What can hang from each mark:
Z783: Z9 Z203 Z780
Z203: Z9 Z223 Z395 Z780
Z9: Z203 Z783
Z525: Z223 Z395
Z223: Z203 Z395 Z525
Z395: Z203 Z223
Z780: Z203 Z783

In the rows, zero is written as 128.
Known rows, with every way that one mark hangs from another:
Z9(Z203 Z783): [172 171 136 145 135 141 106 117 126 121  63 169 145 114 121 106  94 167
 159  82  81 158  96  88 143]
Z223(Z203(Z9 Z780(Z783)) Z395 Z525): [106 117 114  93 125 168 127 134 134  67 133 152 153 155 139 170 141 115
 136 147 178 100 165 201 108]
Z223(Z203(Z9) Z395 Z525): [137 121 132 111 114 159  85 155 122 160  97 167 136 161 131 164 141 127
 150 111 175 153 150 174 137]
Z9(Z203(Z223(Z525) Z395) Z783(Z780)): [125 147 128 159 147 194 170 111  63 160 140  89 138 121 133 183  92 164
 123 129  79 130 101 146 116]
Z395(Z223): [148  86 144 143 102 144  76 140 159 135 101 162 140 129 118  81 121 137
 141 105 162 153 106  76 157]
Z783(Z203): [163 127 148 126 125 142  85 142 153 141 114 158 129 115 131 113 106 108
 150 102  64 148 103  44 149]
Z203(Z9(Z783) Z223 Z395): [142  80 118  86 137  83 168 153  99 142 151  98 151 129 121 115 125 143
 138 159 185 143 161 151 126]
Z525(Z223(Z203(Z780(Z783))) Z395): [130 142 113 160 145 160 250 106 146  90 153 116 158 142 132 101 171 130
 141 150 169 100 112 209 107]
Z395(Z203(Z9(Z783) Z780) Z223(Z525)): [ 80  95 118 135 121 139  77 133 153 150 104 154 129 122  90  82 137 133
 122 139 112 107 161 150 171]
Z223(Z203 Z395 Z525): [152 134 146 130 106 222  85 136 126 163 107 162 144 159 129 195 114 131
 168  89 165 153  93 156 140]
Z780(Z203(Z9)): [146 169 131 100 133  79  91 142 150 135  98 161  95 128 122  78 140 118
 131 103 139 158 165 122 125]
Z783(Z9 Z203(Z223 Z395)): [145 100 137 109 114  82 147 134 134 142 167  83 129 108 140 164 122 108
 135 151  83 138 110  82 128]
Z783(Z9 Z780(Z203(Z223 Z395))): [109 146 129 148 118  89 151 111 100 152 168  76  81 121 139 170 131 112
  86 128 141 114 111 110 107]
Z9(Z203): [166 166 144 130 123 137  89 126 137 126  75 166 134 124 127 101 105 146
 148  95  78 154 101  81 150]
Z9(Z203(Z223(Z525) Z395 Z780) Z783): [127 152 131  98 147 195 176 105 101 162 150  81 144 129 133 170  99 166
 150 150  87 100 105 182 117]
Z783(Z9 Z203(Z223)): [154 101 146 123 116  84 145 133 177 131 119 154 128 106 138 163 135 108
 128 130  77 158 106  23 144]
Z203(Z9(Z783(Z780)) Z395): [114  84 112 138 141  89  99 151  60 144 136 100 130 125 129  96 116 134
  94 124 175 101 159 118 130]
Z395(Z203(Z780) Z223(Z525)): [ 89  99 140 143 105 198  54 123 169 159 118 143 124 129  93 107 126 117
 130 124  98 105 103 129 178]
Z780(Z783(Z9 Z203(Z223 Z395))): [138  97 121 116 130  83 180 117 138  41 177  80 156  99 139 163 121 104
 141 164  87 146 117 109 102]
Z223(Z203(Z9 Z780)): [124 121 130  85 135 108  99 146 154 145 123 153 114 161 138 108 147 118
 115 146 180  95 158 101 142]
Z223(Z203(Z9 Z780(Z783)) Z525(Z395)): [107 125 104 108 171 152 126 128 121  99 134 122 152 153 141 139 178 122
 125 149 163 115 167 247  86]
Z780(Z203 Z783(Z9)): [148 160 118 133 138  84 119 102 172  26  95 155 120 110 127 124 131 116
 129  90 145 164 112 106  96]
Z525(Z395(Z203(Z9) Z223)): [109 112 121 165  97  77  53 148 115 177 106 129 130 119  99  48 171 121
 126 125  85 150 164 206 167]
Z780(Z203(Z223 Z395) Z783): [141 170 123 102 138 138 194 102 123  56 186  78 133 121 121 140 109 123
 160 146 143 155 116 196  83]

Rows:
[155 137 123 129 126  78 178 105 165  15  91 156 154 105 134 156 131 146
 131 138  93 169 110  87 118]
Z780(Z783(Z9(Z203(Z223))))
[147 165 124 104 139  76 175 129 145 135 114 161 106 120 120 118 138 138
 140 121 143 172 159 128 117]
Z780(Z203(Z9(Z783) Z223))
[119 147 135 158 119  89 149 112 141 139 124 145  77 117 136 173 141 112
  77 109 133 134 106  51 117]
Z783(Z9 Z780(Z203(Z223)))
[118 105 129 121 110  79  82 155 115 147 155  92 127 115 134  55 124 114
 140 153  74 137 167 127 133]
Z783(Z203(Z9 Z395(Z223)))
[133 129 123 139 140 163 252 109 186  50 143 146 151 144 127 100 137 127
 138 159 187 101 108 114 123]
Z525(Z223(Z203(Z780(Z783))))
[122 106 128 133 129 143  87 151 158 148  93 166 128 158 128 110 150 137
 137 130 179 174 151 134 133]
Z395(Z223(Z203(Z9) Z525))
[109 111 111  90 166 155 128 132 163  59 127 151 148 155 135 142 147 119
 127 155 183 114 160 155 106]
Z223(Z203(Z9 Z780(Z783)) Z525)
[126  65 121  98 128  92 176 114 183  33 140 142 151 116 132 160 142 114
 101 159 180 100 116  76 120]
Z203(Z223 Z780(Z783(Z9)))
[107 148 136 125 117 194  86 113 113 160 139  77 130 133 134 107 103 152
 142 139  80  95 110 179 128]
Z9(Z203(Z395(Z223(Z525)) Z780))
[135 117 151  93 121 148 157 131 169 154 163 142 121 119 134 147 119 105
 135 155  67  94 112  48 147]
Z783(Z203(Z223 Z780))
[103 161 121 131 134  83  94 137  75 156 154  83  81 129 133  92 126 109
  94 122 136 107 166 151 108]
Z783(Z780(Z203(Z9 Z395)))
[103 140 126 144 134 136 150 112 104 161 159  73  88 124 139 200 134 116
  90 119 140 126 113 141  96]
Z783(Z9 Z780(Z203(Z223(Z525) Z395)))
[142 132 141 120 137 150 111 122 149 147 129 154 131 109 130 117  97 124
 142 114  62  90 104  54 143]
Z9(Z783(Z203(Z780)))
[161 168 131 134 133 141 108 116  84 136 112 100 149 118 126 104  82 168
 167 104  84 141  99 150 131]
Z9(Z203(Z395) Z783)
[123 121 114 191 145  99 232 138 127 142 104 167 123 142 129  86 150 144
  97 136 186 130 146  74 141]
Z525(Z223(Z203(Z9(Z783(Z780)))))
[133 169 122 106 151 124 155 139 121 193 125 125 110 131 130 143 183 128
 135 117 121 175 168 246  96]
Z780(Z203(Z9 Z223(Z525(Z395))))
[111 122 112 147 147 105 112 141  59 155 145  96 122 148 133 124 116 137
 105 135 180 109 149 132 119]
Z223(Z203(Z9(Z783(Z780)) Z395))
[116 173 133 150 128 146  95 117  78 162 159  80  86 128 129 118 103 114
 111  99 130 106 108 133 110]
Z783(Z780(Z203(Z395)))
[111 122 149 123  71 165  58 126 130 158 131 144 126 127  98 132 111 105
 141 117  99  65 107 140 191]
Z223(Z395(Z203(Z780)))
[ 89  66 111 167 138 134  92 147  72 158 134  97 137 127 123 100 123 145
  95 128 171 121 164 149 120]
Z203(Z9(Z783(Z780)) Z395(Z223(Z525)))
[126 138 143 172  76 101 140 116 100 136  99 151 118 113 147 196 128 139
  90 114  76 106 106  74 145]
Z783(Z9(Z203(Z223(Z395))) Z780)
